Each row was made from one small tree. The marks that hang from a mark follow it in brackets, in alphabetical order. Every link used is in the known rows. Write each row's tree.
Known rows
K[C[H[B]]]: [ 10.2  20.5 -29.1  -5.1   1.2 -41.7  -6.2  -2.5 -18.2  -0.9 -14.9  -4.3
  11.1   5.4 -17.9   4.7 -13.2  -5.3 -10.3]
K[A[H]]: [-15.6  11.3 -12.6 -12.3  -6.1 -24.1  -6.4  -8.4 -12.3   0.7  -5.8 -16.6
   3.8  -3.3  -5.5  -5.1 -25.3   0.3  26.3]
E[H[B K[A] W]]: [  2.6   1.2   4.3 -12.3  -4.2  17.0  -3.5  -4.6   6.3  -6.0 -20.8 -21.4
   0.4  29.6  13.5  13.8  -3.3  -1.2   1.2]
K[A C[M[H]]]: [-19.0  -0.2  19.0   4.3 -29.7 -27.4 -28.3   1.7  -6.1  -3.4  13.0  -7.1
  15.6   7.2   5.0 -23.6 -46.3  16.1   2.4]
M[H[K[A]]]: [-15.1 -18.0   4.6  -4.5 -11.2  -8.3   4.6  -7.2  -3.7  -2.2   4.5  10.0
  -0.4   0.7  23.6 -23.2 -59.5  -1.0  23.5]
M[H[F W]]: [  7.9   1.2  31.2   4.8  10.6  35.0   3.7   7.4  26.3   0.9  30.7  -1.4
 -14.3   4.1 -15.0  -2.2  27.9  21.4  34.2]
A[H[F K]]: [-14.7 -17.6 -14.0   1.1   1.7  18.1  13.2  -5.4  -1.4   2.7 -11.2  -3.4
  -8.6  -3.5  12.8   2.7 -10.7 -11.8  38.7]
H[B F K[C] W]: [ 14.9 -22.0   1.9  10.9   0.6  18.8  -9.7  13.1   6.8  -4.3 -19.8 -30.3
  -7.0  28.2 -24.0  -6.1  32.0   7.2  -2.3]
H[B F K[A C]]: [  3.6 -29.0 -14.9   8.0 -15.8 -36.1 -23.5  14.5  -9.8  -6.2 -22.7 -48.1
   5.3  38.6 -24.4 -18.8   0.4   2.5 -19.4]
E[H]: [-43.8  24.4  -9.0  -7.3   3.7  -1.3   4.6 -16.5 -11.9  -2.4   1.1  13.1
  -7.6   1.5  -9.9  24.0 -32.5 -10.2  19.7]
C[H]: [-23.5  17.2 -21.9  -5.1  -0.8 -16.6   6.0 -14.5  -6.5   3.4  -2.5  21.0
  -0.8 -17.2 -21.4  10.2 -18.2 -12.6  22.8]
M[H[B E]]: [ 29.9  13.6   8.1  -3.6  23.1 -23.2  17.2   4.7 -10.7  -0.8  27.3  24.2
   1.4 -17.1  21.8 -10.4 -22.3   2.7 -49.3]
C[H[B E F] M]: [ 15.1   2.4  -4.5  10.4  -4.3 -20.6  -5.3  11.0   7.4   4.1  10.1   6.8
  11.5 -11.2  -2.6  12.3  41.3  -7.4 -59.6]
E[H[W]]: [-24.0  26.1   9.1  -8.5   5.6  29.3  -0.5 -13.3   5.1  -2.4   1.0   8.4
 -10.6   8.1 -15.4  24.6   4.7   2.4  35.1]
M[H]: [-20.0  10.8   9.5   0.6   7.3   1.8  15.0  -8.5  -2.3   0.7  23.7  20.1
  -8.1 -18.4   4.4  -5.0 -46.1   2.1  16.9]
A[H[K]]: [-24.2  -6.5 -17.6  -5.1   1.0  15.9  20.2 -17.5 -13.6   2.6 -19.4  16.6
  -5.5 -17.5  26.8   0.2 -48.4 -18.1  36.5]
H[F]: [-37.8  -4.8  -5.3  12.6  -0.5  -2.6  -0.1   1.4   3.9   0.9   8.7 -10.8
 -14.3  -5.5 -46.1   4.4   9.2  -1.4   8.9]
C[H[E F]]: [ 10.3   3.0 -19.9  -3.1   9.5 -33.9  -4.8   4.6  -6.7   2.8  12.7  22.3
   2.9  -5.7 -24.8  -0.1  40.1  -4.3  -2.0]
C[M[H[B W]]]: [  3.4  10.9  43.6  11.3  -3.3  44.6  11.5   2.3  29.0   1.9  20.3   1.6
  -2.7 -19.3  19.9   7.0  -9.8  12.2 -25.3]
K[A C[H[B F]]]: [ 26.4   3.7 -23.5  -4.0  -9.7 -61.2 -31.3  15.3  -5.8  -3.2  -9.6 -43.8
  16.1  37.4 -36.5  -4.2  28.3   9.2  -8.9]
A[H]: [-23.3  16.8 -12.5  -5.9   6.2   0.2  11.9 -14.0 -11.0   3.2  -3.6   6.1
  -5.5 -20.2   1.6   6.8 -31.1  -7.1  26.7]
A[H[B W]]: [ 19.6  22.1   5.6  -7.3  16.6  26.8  14.3  -3.2   9.1   2.5  -8.2 -17.4
  -5.6 -10.2   4.9  13.7  10.8   5.2   2.8]

Write each row's tree
[ 19.4 -14.7   1.5   1.1  14.3  15.7  11.9   2.6  -2.9  -1.8 -11.3  14.1
  -5.2  -5.4   3.5  -8.8  16.6  -4.6 -39.3]  H[B E K W]
[-33.3   0.3  -3.1  14.5 -21.3   3.4  -6.6  -2.4  16.4   5.5   7.7   3.8
   2.5 -14.9 -19.0  17.7  14.6  -8.4   7.1]  C[H[F] M]
[ 17.7 -12.0 -19.5   1.2   4.4  -6.3   1.1   6.4 -13.3  -1.4 -24.2 -26.7
   2.6  22.1  15.7  -4.1  -6.9  -4.3   8.8]  A[H[B F K[C]]]
[  3.7   8.6   7.5  -1.5  -7.2   9.9  -9.2  -3.5   7.8   4.2   6.1  37.8
   9.0 -23.9  -3.6   3.4  36.6   0.8  -8.0]  C[H[E W] M]
[  1.3 -15.2 -16.0   3.4  10.3 -16.3  16.2  -1.2 -20.3  -1.4 -11.8  18.7
  -1.9 -13.2   8.1  -9.3 -18.7 -17.5 -53.4]  H[B E K]
[-11.3   4.2  22.2   6.9  -4.4  -2.4   4.4  -1.4  -4.2   1.7  33.3  41.6
   5.5 -31.8  23.9 -12.0 -26.8   1.9 -27.5]  C[M[H[E]]]
[-41.8 -13.6  -2.1  11.8 -26.5  12.9 -19.8  -3.7  -6.8  -4.6 -12.9  -0.2
   4.1  25.6   7.4  13.1 -16.4  -8.8  20.0]  E[H[F K[C[M]]]]
[  3.0 -21.8   8.5  13.5   4.5  40.1  10.0   8.5  21.6  -0.5 -11.2 -22.9
 -15.7   8.2 -18.5   6.0  30.7   0.6  -8.9]  H[B F K W]
[ 43.7  -3.6  -1.0 -11.4  21.3  21.5  18.4   0.4  -6.2   0.9 -16.3  12.9
   0.7  -8.6  37.8  -4.3  14.5  -4.7 -17.0]  A[H[B E K W]]
[-15.8 -22.3   7.8  12.4 -22.1  48.7  -3.3  -2.1  30.6   4.8  -9.6   8.4
  -2.0  -6.3   0.5  11.5  34.3  -5.0  28.1]  C[H[F K W] M]
[ 48.5  13.0  25.9  -6.1  26.6   6.6  13.7   8.9   6.1  -0.8  26.2  20.0
  -1.8 -10.5  16.0  -8.7  16.7  15.2 -36.2]  M[H[B E W]]
[-11.0 -29.2  -8.7   9.8 -12.0 -15.5  -4.0   9.5   4.7  -2.7 -13.7 -41.7
  -3.7  17.9 -18.4  -6.7   1.3  -4.7 -25.5]  H[B F K[A]]
[ 11.9   1.4  10.1  -8.0  -2.1  11.0 -17.2   7.4  15.9   1.2   0.5 -39.9
  -2.7  18.6 -23.5  -3.2  48.6  20.4  42.1]  K[A[H[F W]]]
[ 37.6   2.4  12.4   2.7  24.1 -20.8  10.9  17.0   1.9  -0.6  35.2   5.3
  -1.8  -1.2   7.1  -8.2  15.7   8.7 -46.4]  M[H[B E F]]
[-24.8   6.0  18.7   9.8 -17.7  -1.6 -10.2  -3.5  -6.2  -1.1  16.7  16.2
   6.9  -9.4   8.8 -11.9 -49.3   8.1   5.3]  K[C[M[H]]]
[ 10.4   7.9 -14.0 -17.7   2.9 -45.7 -11.5  -2.0 -24.5   0.0   1.0   2.9
  11.2  -3.8   4.1 -17.4  -2.9   2.0  -3.4]  K[A[H[E]]]
[ 45.5  18.7   4.2 -12.7  26.5   8.0   9.6   4.0  -3.8   1.5  -0.7   5.6
   1.5 -11.7  13.7   2.1  32.2   5.9 -24.1]  A[H[B E W]]
[-13.6  -4.0  -9.4   3.2   4.9  12.9  12.4  -2.0   1.8  -3.4  -9.7 -11.4
  -9.0  21.1  10.4  26.2  -9.5 -16.8  -6.9]  E[H[B F K]]
[ 16.1  -1.1   0.5  -6.2  11.3  41.5  22.3  -6.6   6.0   1.8 -24.2  -8.1
  -6.2  -8.4  30.3   7.8  -7.0  -5.3  10.4]  A[H[B K W]]
[ -0.3  -4.7 -16.6   0.9   0.3  -8.3  -7.0   3.4 -13.6  -7.1 -19.2 -19.2
   0.4  42.0   3.6  14.0 -10.1  -7.3   0.1]  E[H[B F K[C]]]
[ 13.0   4.8  -5.8  -3.9   0.7 -22.5  -6.3  10.0   3.8   0.5  -2.7 -53.9
   2.8  13.8  -8.0   2.8  14.7   5.9 -11.4]  K[A[H[B F]]]
[-28.4  -4.6  29.7  18.6 -13.1  20.0   2.4   3.2  20.1   2.7  32.7   5.0
  -5.5 -15.4   2.9   1.6 -13.8   7.4   2.0]  C[M[H[F]]]
[-14.8   8.1  -9.9   1.6 -12.4 -21.1  -4.9  -7.5  -8.9   4.2   6.5  41.9
  12.1 -30.7   1.4   4.0   0.5 -12.3 -24.6]  C[H[E] M]
[ 22.6   1.1  -6.9  -8.7 -13.0 -26.1 -42.5  12.0   6.9  -2.3  -7.8 -32.0
  10.9  42.5 -50.6 -10.7  59.7  23.9  44.2]  K[A C[H[F W]]]
[-36.2 -18.5 -11.2   2.6 -38.3  -8.3 -11.3 -12.4   1.6   2.2 -19.8  10.0
  13.6  -9.8  11.8  -2.9 -34.3 -16.0   9.9]  C[H[K[A]] M]
[ 20.9  -8.1  -3.4 -13.4  15.2  24.9  11.3  -6.4 -10.3   1.5 -12.3  30.7
  -2.1 -11.3  29.8 -11.1  11.7  -3.8  23.2]  A[H[E K W]]
[ 25.9   9.2  24.8  -8.1  20.6  10.4   5.9   1.9   2.4  -0.1  30.6  38.3
  -3.7 -12.4   6.8 -15.7  11.8  15.8   3.3]  M[H[E W]]
